Each row was made from one path, in order. Every step used is in the known rows, and no mark comes twice. Write each row's path.
Known rows
mirez > fafed > bovog: [-0.03 -0.14  0.15 -0.01  0.09 -0.01 -0.14 -0.21 -0.02  0.16 -0.01  0.14
  0.24  0.11 -0.03 -0.01  0.05  0.20 -0.02 -0.09 -0.07 -0.04  0.19]
seto > gubos > bovog > doke > zavus > fafed > mirez: [-0.01 -0.25 -0.18  0.08 -0.13 -0.10  0.23 -0.65 -0.43 -0.38  0.13  0.14
  0.24 -0.21  0.01  0.07  0.05 -0.07  0.00 -0.07 -0.25  0.07  0.05]
mirez > seto > gubos > bovog > doke > zavus > fafed: [-0.08 -0.10 -0.28  0.17 -0.08 -0.02  0.01 -0.51 -0.36 -0.37  0.13  0.16
  0.17 -0.23  0.01  0.09  0.04 -0.10 -0.07 -0.06 -0.14  0.16 -0.05]
doke > seto > gubos > bovog: [-0.31 -0.23  0.15  0.16 -0.09 -0.06 -0.09 -0.40 -0.36 -0.41  0.16 -0.06
  0.05 -0.09 -0.05 -0.01  0.23  0.06 -0.07  0.05 -0.08  0.13 -0.08]
pupi > seto > gubos > bovog > doke > zavus > fafed > mirez: [-0.04 -0.31 -0.15  0.15 -0.24 -0.04  0.09 -0.45 -0.35 -0.41  0.18  0.14
  0.33 -0.06 -0.04  0.07  0.12 -0.04  0.00 -0.11 -0.22  0.06 -0.14]
nutino > zavus > fafed: [ 0.23  0.00  0.00  0.05 -0.01 -0.03  0.47  0.13  0.06  0.09 -0.08 -0.06
  0.03 -0.14  0.19  0.10 -0.10 -0.13  0.02 -0.01  0.00 -0.07 -0.05]
gubos > bovog > doke: [-0.16 -0.24 -0.15 -0.04 -0.11  0.02  0.18 -0.45 -0.37 -0.09  0.06  0.15
  0.01 -0.11  0.03  0.08  0.04 -0.04  0.16 -0.03 -0.04  0.14  0.00]
nutino > zavus: [ 0.12  0.05  0.10  0.05  0.00  0.06  0.33  0.05  0.01 -0.06 -0.04 -0.06
 -0.04 -0.10  0.10  0.06 -0.02 -0.06 -0.01  0.04  0.02 -0.03 -0.03]
fafed > bovog > gubos: [-0.16 -0.19 -0.08 -0.10  0.28 -0.01 -0.53 -0.30 -0.30  0.14  0.01  0.06
  0.24  0.05 -0.02  0.09  0.07  0.23  0.01  0.00  0.07  0.09  0.08]
fafed > mirez: [-0.05  0.00  0.17 -0.04  0.11 -0.06  0.01 -0.04  0.13 -0.03  0.04  0.08
 -0.05  0.05  0.02 -0.02  0.03  0.08 -0.07 -0.05 -0.14 -0.09  0.01]
nutino > zavus > fafed > mirez > doke > seto > gubos: [-0.09  0.12  0.16  0.09 -0.07 -0.14  0.10 -0.04  0.41 -0.63  0.14  0.02
 -0.06 -0.16  0.16  0.05  0.11 -0.02 -0.34 -0.03 -0.30 -0.07 -0.21]
pupi > seto > gubos: [-0.08 -0.12  0.02  0.18 -0.15  0.00 -0.23 -0.03 -0.07 -0.22  0.13 -0.05
  0.17  0.10 -0.06  0.03  0.17  0.04 -0.06 -0.01 -0.03  0.01 -0.17]
pupi > seto: [-0.04 -0.06  0.02  0.07 -0.10  0.04 -0.15  0.20  0.08  0.01  0.04  0.00
  0.09  0.14 -0.03  0.01  0.07  0.03  0.00 -0.04  0.03 -0.01 -0.17]
doke > seto > gubos: [-0.18 -0.02  0.15  0.12 -0.12 -0.04 -0.25 -0.08  0.00 -0.45  0.16 -0.06
  0.01 -0.04 -0.04 -0.05  0.14  0.02 -0.21  0.04 -0.08  0.07 -0.10]
seto > gubos > bovog: [-0.19 -0.27 -0.04  0.14 -0.02 -0.07  0.08 -0.54 -0.51 -0.15  0.09 -0.05
  0.12 -0.11 -0.02  0.07  0.19  0.04  0.07  0.04 -0.04  0.07  0.04]
nutino > zavus > doke > seto: [ 0.07  0.16  0.10  0.06 -0.24  0.11  0.34  0.15  0.15 -0.33  0.07  0.02
 -0.16 -0.24  0.07  0.01 -0.04 -0.01 -0.19  0.04 -0.08  0.00 -0.22]
nutino > zavus > fafed > bovog: [ 0.21 -0.09  0.00  0.00  0.13 -0.04  0.29 -0.04 -0.07  0.20 -0.07  0.00
  0.16 -0.16  0.17  0.15 -0.08 -0.04 -0.04 -0.06  0.03 -0.04 -0.01]
pupi > seto > gubos > bovog: [-0.23 -0.32  0.01  0.22 -0.12 -0.02 -0.08 -0.35 -0.42 -0.17  0.13 -0.05
  0.21  0.03 -0.06  0.08  0.26  0.08  0.07  0.00 -0.02  0.06 -0.14]
mirez > seto > gubos: [-0.18  0.09  0.04  0.15  0.13 -0.04 -0.30 -0.13  0.04 -0.22  0.12  0.04
 -0.01 -0.01 -0.01  0.03  0.13  0.03 -0.21  0.00 -0.10  0.02 -0.07]
pupi > seto > gubos > bovog > doke > zavus > nutino: [-0.11 -0.27 -0.54  0.20 -0.26  0.08 -0.24 -0.30 -0.65 -0.54  0.15 -0.06
  0.30  0.03 -0.05  0.02  0.09 -0.16  0.13 -0.04  0.02  0.14 -0.12]
pupi > seto > gubos > bovog > doke: [-0.24 -0.36 -0.13  0.15 -0.29  0.02 -0.05 -0.48 -0.44 -0.30  0.19  0.10
  0.19 -0.01 -0.05  0.13  0.22 -0.01  0.10 -0.04 -0.07  0.14 -0.18]

Which path is each row?
[ 0.21  0.13 -0.04  0.05 -0.17  0.09  0.54  0.00 -0.01 -0.08  0.01  0.03
 -0.10 -0.25  0.09  0.08 -0.09 -0.02 -0.06  0.03 -0.06 -0.06 -0.11] -> nutino > zavus > doke
[-0.11 -0.12  0.10  0.21 -0.26  0.04  0.43 -0.40 -0.36 -0.49  0.17 -0.03
 -0.05 -0.34  0.03  0.07  0.14  0.02 -0.12  0.08 -0.13  0.07 -0.20] -> nutino > zavus > doke > seto > gubos > bovog
[ 0.04 -0.19 -0.16 -0.03 -0.09 -0.04  0.31 -0.42 -0.27 -0.18  0.04  0.19
  0.15 -0.16  0.03  0.04 -0.05 -0.08  0.07 -0.11 -0.18  0.06  0.04] -> gubos > bovog > doke > zavus > fafed > mirez
[-0.42 -0.16  0.06  0.06  0.08 -0.08 -0.12 -0.61 -0.19 -0.35  0.22  0.27
 -0.06 -0.09  0.02  0.09  0.19  0.06 -0.13 -0.08 -0.28  0.06 -0.06] -> fafed > mirez > seto > gubos > bovog > doke
[ 0.10 -0.03 -0.55 -0.08 -0.01  0.09 -0.33 -0.11 -0.34 -0.24  0.01  0.06
  0.22 -0.02  0.00 -0.01 -0.13 -0.15  0.02 -0.09  0.08  0.11  0.07] -> fafed > bovog > doke > zavus > nutino
[ 0.01 -0.12 -0.22  0.02 -0.17  0.11  0.19 -0.45 -0.46 -0.28  0.04  0.13
  0.14 -0.16 -0.06  0.03  0.00 -0.07  0.12 -0.01 -0.02  0.18  0.05] -> gubos > bovog > doke > zavus
[-0.18 -0.07  0.00  0.05 -0.28  0.00 -0.24 -0.22 -0.01 -0.58  0.21  0.08
 -0.02 -0.07 -0.02 -0.01  0.11 -0.06 -0.19 -0.01 -0.12  0.14 -0.14] -> bovog > doke > seto > gubos
[-0.11 -0.05 -0.11  0.01  0.08 -0.03  0.08 -0.32 -0.07 -0.20  0.08  0.29
  0.03 -0.15  0.05  0.04 -0.04 -0.06 -0.08 -0.14 -0.23  0.07 -0.04] -> gubos > bovog > doke > zavus > fafed > mirez > seto
[ 0.06 -0.23 -0.35  0.13 -0.25 -0.04  0.25 -0.59 -0.57 -0.34  0.08  0.06
  0.28 -0.25 -0.01  0.09  0.02 -0.13  0.08 -0.03 -0.11  0.16  0.03] -> seto > gubos > bovog > doke > zavus > fafed
[-0.04 -0.18 -0.24  0.13 -0.24  0.06  0.11 -0.69 -0.61 -0.47  0.12  0.08
  0.24 -0.20 -0.09  0.05  0.10 -0.07  0.05  0.02 -0.08  0.19  0.06] -> seto > gubos > bovog > doke > zavus
[-0.24 -0.16 -0.02  0.16 -0.27 -0.02  0.09 -0.44 -0.37 -0.44  0.22  0.02
 -0.02 -0.24 -0.06  0.01  0.17  0.09 -0.11  0.04 -0.15  0.10 -0.15] -> zavus > doke > seto > gubos > bovog
[-0.01  0.09 -0.13  0.08 -0.01 -0.07 -0.14 -0.23  0.12 -0.44  0.17  0.23
  0.09 -0.12  0.02  0.02 -0.02 -0.08 -0.28 -0.12 -0.29  0.01 -0.07] -> bovog > doke > zavus > fafed > mirez > seto > gubos
[ 0.11 -0.18 -0.33  0.02 -0.18  0.02  0.32 -0.36 -0.41 -0.15  0.00  0.12
  0.20 -0.21  0.02  0.07 -0.08 -0.14  0.14 -0.06 -0.05  0.15  0.02] -> gubos > bovog > doke > zavus > fafed
[ 0.20  0.04 -0.03  0.01  0.04 -0.06  0.12  0.03  0.10 -0.10 -0.01  0.05
  0.15 -0.05  0.02 -0.04 -0.10 -0.03 -0.10 -0.07 -0.15 -0.08  0.04] -> doke > zavus > fafed > mirez
[-0.21 -0.30 -0.15  0.07 -0.18 -0.03  0.10 -0.67 -0.53 -0.30  0.14  0.09
  0.10 -0.15 -0.01  0.11  0.15 -0.03  0.10  0.00 -0.10  0.15  0.00] -> seto > gubos > bovog > doke
[-0.21 -0.20  0.17  0.03 -0.19 -0.02 -0.36 -0.42 -0.02 -0.42  0.20  0.23
  0.23  0.03 -0.05  0.00  0.16  0.13 -0.22 -0.10 -0.20  0.10  0.04] -> mirez > fafed > bovog > doke > seto > gubos
[ 0.07 -0.15 -0.12 -0.06  0.13 -0.10 -0.03 -0.09 -0.09  0.26 -0.03  0.05
  0.19 -0.06  0.07  0.09 -0.06  0.00 -0.02 -0.09 -0.01  0.00  0.02] -> zavus > fafed > bovog
[-0.25 -0.05 -0.03  0.12  0.03  0.01 -0.11 -0.64 -0.27 -0.54  0.20  0.24
  0.07 -0.14 -0.06  0.02  0.15  0.03 -0.16 -0.06 -0.25  0.11 -0.01] -> fafed > mirez > seto > gubos > bovog > doke > zavus
[-0.27  0.15  0.00  0.08 -0.16 -0.05 -0.36 -0.13  0.21 -0.67  0.19  0.01
 -0.06 -0.07 -0.03 -0.03  0.18  0.03 -0.27  0.02 -0.16  0.08 -0.18] -> mirez > doke > seto > gubos
[ 0.24 -0.02 -0.21  0.00  0.08 -0.01 -0.02 -0.09 -0.16  0.07 -0.05  0.03
  0.33 -0.10 -0.02  0.03 -0.09 -0.03 -0.06 -0.07  0.02  0.04  0.08] -> doke > zavus > fafed > bovog
[-0.12 -0.07 -0.01  0.19  0.19 -0.12 -0.02 -0.41 -0.21 -0.27  0.12  0.08
  0.16 -0.13  0.00  0.02  0.11  0.03 -0.17 -0.06 -0.24  0.00 -0.01] -> doke > zavus > fafed > mirez > seto > gubos > bovog
[-0.42 -0.05 -0.01  0.13 -0.14 -0.06 -0.20 -0.44 -0.13 -0.64  0.19  0.01
 -0.01 -0.12 -0.03  0.03  0.26  0.07 -0.13  0.03 -0.16  0.14 -0.15] -> mirez > doke > seto > gubos > bovog
[-0.19 -0.04 -0.19  0.16 -0.07  0.07 -0.13 -0.57 -0.40 -0.50  0.16  0.17
  0.11 -0.19 -0.08  0.06  0.12 -0.04 -0.10 -0.02 -0.13  0.20 -0.03] -> mirez > seto > gubos > bovog > doke > zavus
[ 0.09  0.15  0.02 -0.03  0.06 -0.10  0.36  0.04  0.41 -0.19 -0.01  0.09
 -0.09 -0.13  0.21  0.09 -0.04 -0.04 -0.12 -0.07 -0.22 -0.14 -0.11] -> nutino > zavus > fafed > mirez > doke
